Each row comes from the steps of one path. Every step used is in the known rows, and no mark comes twice. Write the path behind each row, first mark first.
Known rows:
garap nepe vapi didel: [4.055, -0.738, 1.399, 0.592, 3.290, -0.980, 3.437, 0.142, -4.124, 2.458, -2.212, -4.453, 1.300, -1.603, -0.161, 0.997, -0.600, -1.094, 2.609, 3.911, -1.487, 6.048, 2.862, -0.248]
vapi nepe garap sabibem buni: [2.455, 2.308, -1.039, -3.577, -0.606, -2.050, 3.553, -1.627, -3.036, -0.309, 2.323, -4.477, 1.594, 4.265, 4.908, 0.921, -3.536, -1.809, 2.509, 1.526, 1.020, 2.769, 1.211, 1.234]
buni sabibem garap nepe: [0.623, 0.653, 3.472, -0.253, 2.691, -3.697, 3.197, -0.999, 2.975, 3.314, -2.265, -3.034, 1.632, 3.099, 2.666, 2.314, -1.628, -1.142, -0.462, 4.378, -0.108, 4.912, 0.316, -2.213]
vapi nepe garap: [3.113, 0.878, -1.574, -3.358, -2.701, -1.228, 0.488, -1.626, -4.807, -1.467, 2.166, -6.613, 1.062, 3.430, 2.558, 0.400, -2.074, 0.587, 3.962, 2.310, -0.300, 4.002, 1.590, 0.640]
buni sabibem: [3.022, -0.479, 1.591, 0.658, 1.873, -0.396, 1.997, -3.721, -0.743, 3.723, -2.468, -3.876, 3.797, 4.985, 1.757, 2.082, -2.875, 0.024, -1.575, 2.764, 0.433, 4.554, 1.738, -0.597]
sabibem didel buni: [0.551, -2.373, -1.590, -3.981, 1.144, -2.346, 0.867, -5.798, -1.022, -0.744, -2.726, -6.280, 4.978, 2.116, -0.113, 1.952, -3.392, -0.063, -1.567, 5.055, 1.799, 3.366, -1.789, -2.669]
didel buni sabibem garap nepe vapi: [1.948, -0.299, 1.565, -0.526, 4.525, -2.313, 2.987, -4.503, 3.032, 3.996, -2.699, -5.141, 2.103, 0.096, 4.475, 2.727, 1.847, -3.467, 0.400, 4.044, -1.088, 2.167, -3.428, 0.345]
vapi didel buni sabibem garap nepe: [0.475, -1.994, -0.488, -0.539, 5.543, -5.222, 2.099, -3.356, 4.860, 4.191, -3.091, -4.063, 1.948, 1.593, 1.593, 1.960, 1.188, -0.708, -0.781, 3.398, -1.510, 6.825, -1.961, -1.012]
nepe vapi didel: [4.678, -0.972, 0.400, 1.302, 1.928, -0.586, 3.390, -2.072, -4.239, 2.619, -1.091, -6.440, 1.615, -0.569, -1.544, 0.814, -2.338, -0.395, 2.737, 3.611, -0.504, 6.084, 2.324, 1.556]
buni nepe: [2.188, -2.237, 0.612, -0.848, -2.019, -0.345, 2.482, 0.015, -3.201, 0.732, -2.811, -3.369, 2.188, 3.507, -1.459, 3.401, -3.639, 0.371, 1.356, 1.432, -0.448, 4.749, 0.581, -1.951]
nepe garap sabibem buni: [2.193, 0.743, -0.160, -3.240, 0.927, -1.267, 4.137, -2.976, -0.075, 0.976, 0.634, -3.462, 4.326, 5.316, 3.066, 0.776, -3.750, -0.223, 1.935, 1.835, 2.578, 2.296, 2.166, 0.719]
garap nepe vapi didel buni sabibem: [4.406, -2.409, -0.207, 1.428, 6.536, -0.969, 1.827, -4.201, -0.688, 4.652, -3.669, -4.139, 2.425, -0.600, 2.986, 1.899, 2.575, -2.714, -0.270, 2.680, -1.974, 5.186, -0.530, 1.166]
vapi nepe garap sabibem buni didel: [1.956, 3.693, -1.255, -2.316, 1.344, -3.165, 3.602, -0.925, -2.264, 1.010, 4.027, -3.324, 1.252, 1.852, 4.675, -0.368, -1.970, -0.785, 4.530, 1.514, 1.585, 5.417, 0.096, 3.202]
nepe vapi didel buni: [4.253, -2.060, -2.094, -0.355, 2.856, -0.224, 2.176, -5.383, -2.464, 2.681, -1.833, -6.922, 2.925, -0.822, -0.642, 1.519, 0.008, -0.647, 2.202, 2.860, -1.303, 4.619, -0.786, 1.769]
vapi didel buni garap: [1.920, -4.449, -3.946, -2.454, 2.927, -2.408, 2.523, -4.072, 2.362, 1.886, -0.950, -4.788, 3.475, 1.370, 0.278, 1.758, 0.949, 3.040, 1.044, 5.034, 0.441, 7.291, -2.275, -0.815]
nepe vapi: [4.165, 0.582, 1.826, 0.159, 0.295, 1.103, 3.239, -2.892, -4.354, 1.996, -1.109, -6.132, 2.737, 0.676, 0.316, 1.811, -2.634, -1.082, 2.377, 3.587, -0.043, 2.686, 1.516, 0.543]
garap nepe vapi didel buni: [3.736, -1.891, -0.923, -1.031, 4.233, -0.867, 2.001, -2.738, -2.151, 2.282, -3.102, -4.874, 2.662, -1.933, 0.466, 1.706, 1.777, -1.774, 2.026, 2.903, -2.590, 4.551, -0.602, 0.154]
vapi didel: [2.544, -1.233, -0.403, -0.218, 0.746, -1.670, 2.520, -1.734, -2.473, 2.173, -1.486, -5.054, 2.407, 2.090, -2.494, 1.052, -3.333, 1.844, 1.240, 3.019, -0.344, 7.414, 2.933, -1.122]
nepe garap sabibem: [2.627, 0.321, 0.667, -1.724, -0.516, -1.058, 2.873, -3.496, -1.258, 1.422, 1.034, -3.688, 3.937, 5.396, 0.886, -0.435, -1.884, 0.716, 1.930, 3.473, 2.389, 4.070, 3.281, -0.247]
didel buni sabibem garap nepe: [0.219, -0.801, 0.901, -2.021, 3.526, -3.392, 1.950, -4.213, 4.718, 3.280, -3.316, -3.872, 3.140, 2.877, 3.737, 3.022, 0.622, -1.549, -1.111, 3.747, -1.076, 3.451, -3.337, -2.041]

Which path is each row?
[0.166, -3.642, -0.844, -1.610, 0.569, -2.768, 2.969, -4.458, -0.980, 0.710, -3.482, -3.638, 3.482, 3.326, -1.201, 3.363, -3.277, -2.116, -2.339, 4.494, 2.212, 4.729, -1.869, -3.098]
garap sabibem didel buni nepe
[0.911, -1.761, -1.954, -3.856, 1.413, -3.232, 1.237, -7.067, 0.281, -0.367, -0.199, -5.442, 5.168, 4.363, 1.236, 0.111, -1.531, -0.303, -0.067, 5.455, 3.954, 3.719, -0.069, -1.349]
nepe garap sabibem didel buni
[4.456, -2.849, -0.019, 2.369, 0.656, -0.655, 3.712, 0.076, -5.325, 2.305, -2.087, -5.100, 0.099, -0.578, -2.492, 2.430, -2.340, -0.987, 3.366, 1.761, -0.871, 6.793, 1.678, 1.269]
buni nepe vapi didel
[1.188, -2.694, -1.215, -2.342, 2.214, -1.197, 4.083, -5.346, 3.342, 3.098, -0.915, -2.674, 4.681, 3.597, 1.772, 2.340, 1.196, 1.182, -0.756, 6.135, 1.873, 4.611, -2.381, -1.741]
didel buni garap sabibem
[0.522, -0.982, -0.279, -1.373, 2.180, -2.876, 2.042, -6.619, 4.504, 3.505, -2.233, -5.739, 3.398, 3.764, 2.206, 2.678, -1.244, -0.228, -0.989, 3.640, 0.460, 3.552, -3.422, -0.334]
didel buni sabibem garap
[1.796, -1.510, 1.267, -0.369, 1.387, -1.305, 5.331, -2.430, 1.416, 3.011, 0.005, -2.103, 3.427, 4.112, 0.844, 1.565, -0.922, 1.546, 0.060, 6.781, 3.030, 6.083, 1.083, -1.897]
buni garap sabibem
[1.452, 1.593, -0.012, -2.106, 2.225, -1.971, 3.579, -0.621, -0.625, 2.061, -0.411, -3.292, 3.349, 0.627, 1.628, 1.441, -4.120, 0.898, 2.503, 1.500, 0.945, 4.851, -0.703, 1.014]
sabibem buni didel
[0.281, -4.539, -1.773, -3.097, -0.165, -2.511, 1.308, -3.702, -1.794, -0.871, -3.787, -5.059, 3.414, 2.506, -1.043, 3.517, -3.419, -0.911, -0.967, 3.416, 1.052, 4.301, -2.767, -2.930]
sabibem didel buni nepe
[2.095, -2.894, 0.201, -0.102, 1.646, -1.523, 4.009, -4.746, -2.967, 1.501, -3.042, -5.089, 2.787, 0.909, -0.281, 3.252, -2.065, -4.134, -0.904, 4.936, 2.090, 3.446, -2.256, -0.492]
garap sabibem didel buni nepe vapi
[2.127, -3.972, -3.035, -4.033, -1.881, -0.750, 0.217, -3.716, -1.069, -0.506, -1.232, -4.304, 3.397, 4.159, 0.956, 2.293, 0.056, 0.870, 3.318, -0.113, -0.479, 2.977, -2.047, 0.058]
didel buni nepe garap
[2.090, -4.655, -3.068, -1.088, 0.540, -1.605, 1.524, -2.596, -1.437, 1.684, -3.532, -4.171, 2.320, 1.933, -2.467, 3.144, -1.104, 0.580, 1.121, 0.446, -2.008, 6.783, -1.657, -0.865]
vapi didel buni nepe
[3.236, -3.202, -1.744, 0.823, 5.007, -1.574, 5.202, -5.290, 1.401, 4.285, -0.209, -4.369, 2.584, -0.487, 1.010, 1.482, 2.672, -0.083, 1.588, 6.302, 1.390, 6.837, -1.532, 1.626]
nepe vapi didel buni garap sabibem
[0.918, -0.035, 2.017, -0.820, 1.153, -2.939, 3.985, -3.415, -1.935, 1.267, -1.568, -4.463, 3.842, 3.658, -1.362, 1.280, -5.403, -0.900, -2.319, 6.948, 3.703, 5.412, 2.726, -3.163]
garap sabibem didel
[2.566, 1.185, 4.070, 1.176, 3.694, -2.654, 4.222, -1.665, 0.769, 3.918, -1.799, -4.600, 0.888, 0.417, 3.852, 2.100, -0.573, -3.043, 1.207, 4.697, -0.159, 3.561, -0.084, 0.155]
buni sabibem garap nepe vapi
[1.913, 1.447, 3.209, -1.052, 1.129, -2.153, 4.300, -0.124, -0.440, 1.702, -1.212, -5.332, 0.937, -0.884, 1.421, 2.186, -1.339, -2.246, 3.084, 5.327, -0.628, 3.123, -0.035, -1.250]
sabibem garap nepe vapi
[3.617, -2.557, 0.762, 0.450, 4.663, -2.071, 4.496, 1.072, -1.217, 2.213, -0.605, -3.524, 0.753, -1.871, 1.664, 1.133, 1.560, 0.312, 3.107, 6.426, -0.031, 7.599, 1.332, -0.366]
buni garap nepe vapi didel
[2.415, -1.871, -0.994, -1.121, 2.646, -0.265, 0.737, -6.674, 1.107, 3.696, -3.220, -4.425, 5.123, 4.286, 2.518, 2.642, -0.476, -0.259, -1.985, 2.099, -0.544, 3.054, -1.884, -0.551]
didel buni sabibem
[1.367, -4.430, -2.672, -3.097, 4.342, -2.848, 2.248, -1.488, 2.685, 1.551, -1.984, -2.709, 3.098, 0.219, 1.401, 1.812, 2.877, 1.997, 0.966, 5.096, -0.968, 7.464, -1.956, -2.413]
vapi didel buni garap nepe
[2.428, -5.201, -4.446, -2.384, -0.185, -2.190, 0.389, -3.274, -1.160, -0.129, -1.057, -4.611, 2.335, 2.857, -0.843, 1.356, 0.255, 1.589, 3.829, -0.234, -0.638, 6.444, -0.760, 0.975]
vapi didel buni nepe garap
[3.749, 0.407, 2.967, -0.849, 1.576, 0.549, 3.240, -0.361, -3.937, 1.418, -2.262, -4.069, 2.549, -0.369, 1.707, 2.147, -0.800, -1.981, 2.138, 4.017, -1.256, 2.695, 1.727, -1.270]
garap nepe vapi
[1.653, -0.831, -0.435, -1.222, 3.715, -3.518, 3.342, -2.605, 1.499, 2.473, -1.764, -6.273, 1.158, -2.537, 0.295, 1.706, 1.311, -1.931, 3.099, 4.379, -1.866, 4.848, -2.343, 0.177]
sabibem garap nepe vapi didel buni
[4.017, -1.289, 0.522, 2.072, 2.817, -1.423, 6.775, 0.114, -3.120, 3.464, -1.859, -3.300, 0.616, 0.370, -0.138, 3.210, -3.718, -3.284, 1.924, 1.007, 0.501, 5.560, 1.325, 1.892]
garap sabibem buni nepe vapi didel
[1.060, -2.590, 0.615, -1.334, -0.748, -3.512, 2.780, -1.895, -2.666, -0.585, -0.162, -3.764, 2.204, 4.788, -0.383, 1.052, -4.038, -0.899, 1.038, 4.374, 4.269, 5.877, 2.404, -1.528]
buni nepe garap sabibem didel
[1.940, -3.110, -1.923, -2.524, -0.851, -0.832, 1.871, -4.600, -0.114, 1.122, -1.074, -2.955, 3.639, 5.394, 0.748, 2.029, 0.540, -0.252, 1.878, 1.140, 0.871, 3.526, -1.072, -0.134]
didel buni nepe garap sabibem
[2.837, -2.685, -0.604, -2.210, -2.806, -0.919, 1.288, -0.721, -2.785, -0.723, -0.347, -3.861, 2.181, 4.675, 0.037, 1.633, -2.214, 1.156, 3.832, 0.703, 0.632, 4.350, 1.395, -0.376]
buni nepe garap
[1.591, -3.725, -0.376, -3.686, 4.488, -2.569, 2.838, -3.219, 0.232, -0.461, -1.768, -4.996, 3.322, -1.665, 3.715, 2.338, 1.491, -1.712, 0.402, 8.616, 1.844, 3.572, -3.137, -2.097]
sabibem didel buni garap nepe vapi
[3.640, -4.183, -2.773, -0.789, 4.028, -1.048, 3.370, -4.620, 0.363, 2.627, -0.567, -5.844, 2.383, -1.280, 1.148, 1.512, 2.221, 1.062, 2.941, 5.448, 0.524, 6.166, -2.314, 1.859]
nepe vapi didel buni garap
[2.257, 0.250, 2.061, 0.506, 2.665, -3.979, 4.424, 0.424, -0.661, 2.415, -0.834, -5.678, -0.398, -2.227, -0.653, 1.092, -1.054, -1.709, 3.731, 4.889, -0.900, 6.407, 1.148, 0.065]
sabibem garap nepe vapi didel
